What can hang from each mark
K528: K255 K754 K755
K881: K754
K255: K245 K528
K319: K755
K245: K755
K755: K245 K528
K754: K460 K528

Known rows, with every way that one mark hangs from another
K755{K245 K528{K255 K754}}: [ 1.956  1.315 -3.750  0.038  0.255  0.191 -0.931  0.109  1.009  0.914
  0.364 -1.455 -2.270 -4.214  1.160 -1.344  1.426 -1.144  0.819 -0.095
 -0.125]
K255{K528}: [ 0.627  0.674 -0.148 -0.624 -0.599  0.270 -0.204  0.424  0.897 -1.018
 -0.023 -0.614 -1.480 -3.401  0.860 -0.661  0.713 -0.465  0.438  0.698
 -0.618]
K754{K460 K528}: [ 0.429  1.755 -0.262  0.371  0.008  1.868  1.514  0.420  0.311 -0.861
  0.966 -1.172 -0.673 -1.418  2.088 -0.848 -0.312 -0.270 -1.669 -1.005
  0.157]
K881{K754{K460 K528{K255}}}: [ 0.647  1.916 -1.600  0.697 -1.260  0.863  1.379 -0.109  1.471 -1.141
  1.242 -1.650 -3.496 -0.615  1.346 -0.983  1.822  1.565 -1.229 -1.032
 -0.269]
K319{K755{K245 K528{K255 K754}}}: [ 1.902  1.390 -4.771 -0.203  0.916  0.657 -0.375  0.322  0.869  1.172
  0.340 -0.716 -1.452 -3.296  1.570 -1.546 -0.386 -1.321  1.337  0.050
 -1.123]
K319{K755{K528{K255 K754}}}: [ 1.929  1.705 -6.093 -0.189  1.445  1.065 -0.260  0.090  1.123  0.200
  0.544 -0.520 -0.264 -2.494  0.528 -2.784  0.353 -1.344  1.209  0.268
 -1.510]
K528{K255 K754{K460} K755{K245}}: [ 1.909  1.501 -2.538  0.985  0.599  0.402  0.419  1.218  0.277  1.445
  0.303 -1.887 -3.093 -1.646  2.467 -1.633  1.480  0.449 -1.054 -1.769
  0.754]
K528{K255 K754}: [ 1.827  1.652 -3.572  0.574  0.756  0.769  0.129  0.307  1.343  0.392
  0.673 -1.122 -2.726 -2.420  0.413 -1.451  1.099  0.146  1.035  0.125
  0.265]
K754{K460}: [ 0.450  1.483  0.407  0.344  0.095  1.677  1.003  0.184  0.709 -0.447
  0.785 -0.935 -1.061 -1.203  1.391 -1.700 -0.162 -0.138 -0.286 -0.569
 -0.374]
K754{K460 K528{K255}}: [ 1.273  1.975 -0.920  0.757 -0.233  1.376  1.400  0.400  0.834 -0.374
  1.180 -1.540 -3.183 -2.021  1.840 -1.169  0.677  0.466 -0.854 -1.614
 -0.119]
K754{K460 K528{K755{K245}}}: [ 1.010  1.393 -0.266  0.133  0.275  0.726  1.446  1.113 -0.448  0.268
  0.203 -1.545 -0.974 -0.611  3.154 -0.110 -0.455  0.020 -2.258 -1.740
  0.870]
K245{K755{K528{K255 K754}}}: [ 1.584  1.658 -4.236  0.117  0.601  0.889 -0.286 -0.630  2.174  0.451
  0.040 -0.850 -0.014 -2.195  0.437 -2.145  1.243 -0.733  0.620  0.676
  0.294]
K754{K460 K528{K255 K755}}: [ 1.802  1.898 -2.109  0.558  0.476  0.446  1.461  1.013  0.182 -0.350
  0.541 -1.812 -2.646 -0.564  1.963 -1.719  0.964  0.803 -1.710 -2.153
  0.211]
K319{K755{K245 K528}}: [ 1.142  0.841 -1.655 -1.114  0.500  0.855  0.224 -0.061  0.568  0.294
  0.109 -0.164  0.153 -1.982  1.415 -0.708 -2.234 -1.671  1.469  0.457
 -1.443]
K528{K255{K245}}: [ 1.903  1.316  0.211 -0.033  0.351  0.061  0.768  0.325  1.537  0.710
  0.787 -0.965 -5.672 -2.154  1.089 -1.261  0.474 -0.118  1.313 -0.517
  1.062]
K881{K754}: [ 0.389  1.088 -1.266 -0.336 -0.926  0.586  0.557 -0.511  1.805 -1.191
  0.476 -0.692 -1.297 -0.073 -0.097 -0.414  0.358  0.883  0.602  1.093
 -0.070]
K255{K245 K528}: [ 0.628  0.617  1.485 -0.802 -0.351  0.113 -0.169  0.649  0.780 -0.269
  0.110 -0.562 -3.063 -3.641  1.946 -0.844  1.043 -1.021  0.004  0.360
  1.008]
K754{K460 K528{K755}}: [ 1.058  1.729 -1.462  0.195  0.638  0.995  1.558  0.980 -0.330 -0.766
  0.314 -1.367 -0.010 -0.030  2.300 -1.252  0.052  0.085 -2.452 -1.545
  0.476]

Rows
[-0.319  1.059  0.922  0.374 -0.266  1.455  0.370  0.702  1.242  0.648
  0.068 -0.492 -0.560 -3.472  3.545 -1.640  1.806 -0.858 -2.312  0.032
  2.373]	K255{K245{K755} K528{K754{K460}}}
[ 1.542  1.634  0.579 -0.037  0.038  0.710  1.681  0.156  2.175  0.873
  0.417 -0.737 -3.615 -1.206  2.099  0.179 -0.472  0.170 -0.047 -0.143
  2.543]	K754{K528{K255{K245{K755}}}}
[ 1.913  1.650 -4.471 -0.342  1.687  0.776 -0.036  0.373  1.035  0.887
  0.685 -0.462 -2.018 -2.814  1.776 -2.916  0.686 -1.797  0.618 -0.084
  0.031]	K319{K755{K528{K255{K245} K754}}}
[ 1.230  0.549 -2.388 -0.437  0.200 -0.445 -0.889  1.412 -0.115  0.511
 -0.740 -1.095 -0.681 -3.359  2.280 -0.493  1.456 -0.551 -0.991  0.135
  0.820]	K255{K528{K754 K755{K245}}}
[ 1.834  1.863 -0.634  0.429  0.726  0.134  1.689  1.201  0.106  0.404
  0.653 -1.777 -4.377 -0.965  3.116 -1.875  1.342  0.187 -2.216 -2.461
  1.610]	K754{K460 K528{K255{K245} K755}}
[ 1.245  1.903 -2.667  1.215  0.532  1.403  0.581  0.558  0.985  0.430
  1.088 -1.473 -2.685 -2.562  1.381 -2.474  1.692  0.225 -0.302 -0.976
  0.046]	K528{K255 K754{K460}}
[ 0.958  1.875 -3.276  0.726  0.329  1.618  0.170 -0.396  1.800  0.450
  0.420 -1.230  0.067 -2.080  1.448 -3.119  1.625 -0.642 -0.879 -0.528
  0.044]	K245{K755{K528{K255 K754{K460}}}}
[ 1.338  0.273  0.083 -0.891 -0.418 -0.854 -0.342  1.083  0.151  0.093
 -0.874 -1.004 -1.834 -2.745  1.932  0.023  0.420 -0.226 -0.094 -0.068
  0.181]	K255{K528{K755{K245}}}
[ 1.350  1.743 -2.595  0.630  0.952  1.048 -0.166  0.214  0.727  0.607
  0.935 -1.561 -3.106 -3.429  2.438 -3.778  2.941 -1.692 -1.311 -1.508
  0.716]	K755{K528{K255{K245} K754{K460}}}
[ 1.831  1.849 -2.350  0.914  1.412  0.333  0.726  1.356  0.368  1.160
  0.506 -1.692 -3.660 -1.134  2.705 -3.132  2.501 -0.037 -1.668 -1.928
  1.873]	K528{K255{K245} K754{K460} K755}
[ 2.042  1.341 -1.134 -0.468  0.409 -0.069 -0.121 -0.098  1.343  0.220
  0.571 -1.133 -3.816 -2.681  1.069 -2.451  1.400 -1.387  0.878 -0.473
  0.222]	K755{K528{K255{K245}}}
[ 1.878  1.267 -2.304 -0.158 -1.049 -1.074  0.888  0.420  1.114 -0.068
  0.075 -1.691 -4.110 -0.040  1.531  0.787  0.979  1.769 -0.572 -0.664
  0.736]	K881{K754{K528{K255 K755{K245}}}}
[ 0.958  1.723 -0.226  1.103  0.405  1.575  1.241  0.339  1.943  1.611
  0.653 -0.959 -2.918 -1.481  2.678 -1.964  1.179  0.144 -0.965 -0.767
  2.457]	K528{K255{K245{K755}} K754{K460}}
[ 1.637  1.402 -2.084 -0.392 -0.186  0.483  0.254 -0.916  2.412  0.139
 -0.085 -0.789 -1.038 -1.488  0.070 -1.693  0.085 -0.448  1.257  0.450
 -0.354]	K245{K755{K528{K255}}}
[ 1.926  1.701 -5.118  0.097  0.780  0.671 -0.790 -0.050  1.273 -0.050
  0.496 -1.301 -1.325 -3.275  0.234 -2.655  2.000 -1.173  0.676 -0.007
 -0.584]	K755{K528{K255 K754}}
[ 1.142  1.138 -2.924 -0.288  0.529  0.758 -0.816  0.071  0.468  0.419
  0.155 -1.012  0.393 -3.416  1.411 -1.185  0.454 -1.884  0.119  0.487
  0.227]	K755{K245 K528{K754}}
[ 1.583  1.289  1.110 -0.043 -0.040  0.507  1.337 -0.153  2.649  1.262
  0.289 -0.533 -4.062 -0.828  1.357 -0.754 -0.335  0.336  1.098  0.179
  2.049]	K528{K255{K245{K755}}}
[ 1.248  0.767 -2.015 -0.442  0.883 -0.292 -0.599  1.595  0.003  0.181
 -0.456 -0.874 -1.351 -3.008  2.551 -1.857  2.525 -1.047 -1.633 -0.054
  2.006]	K255{K245 K528{K754 K755}}
[ 1.192  1.585 -2.583  0.071 -1.141  0.201  0.970 -0.341  1.850 -1.181
  0.850 -1.297 -3.666 -0.732  0.349 -0.026  1.255  1.422  0.037  0.164
 -0.054]	K881{K754{K528{K255}}}
[ 1.249  0.569  0.245 -0.988  0.214 -0.762 -0.075  1.210  0.233 -0.113
 -0.472 -0.818 -2.676 -2.241  2.102 -1.419  1.389 -0.744 -0.939 -0.209
  1.381]	K255{K245 K528{K755}}
[ 0.597  1.155 -2.606  0.284  0.594  0.573 -0.312  1.423 -0.288 -0.516
 -0.243 -1.312  0.344 -2.682  2.361 -2.670  2.645 -0.338 -2.509 -0.762
  0.212]	K255{K528{K754{K460} K755}}
[ 2.442  1.322 -3.563  0.340  0.832 -0.379  0.042  0.987  0.629  1.418
 -0.115 -1.521 -3.094 -1.643  1.369 -0.726  0.948  0.483  0.365 -0.754
  1.070]	K528{K255 K754 K755{K245}}
[ 1.097  1.040 -4.009 -0.614  1.197  1.268 -0.225  0.355  0.393  0.687
  0.237 -0.205  1.368 -2.744  1.783 -1.085 -1.245 -1.975  0.624  0.610
 -0.765]	K319{K755{K245 K528{K754}}}
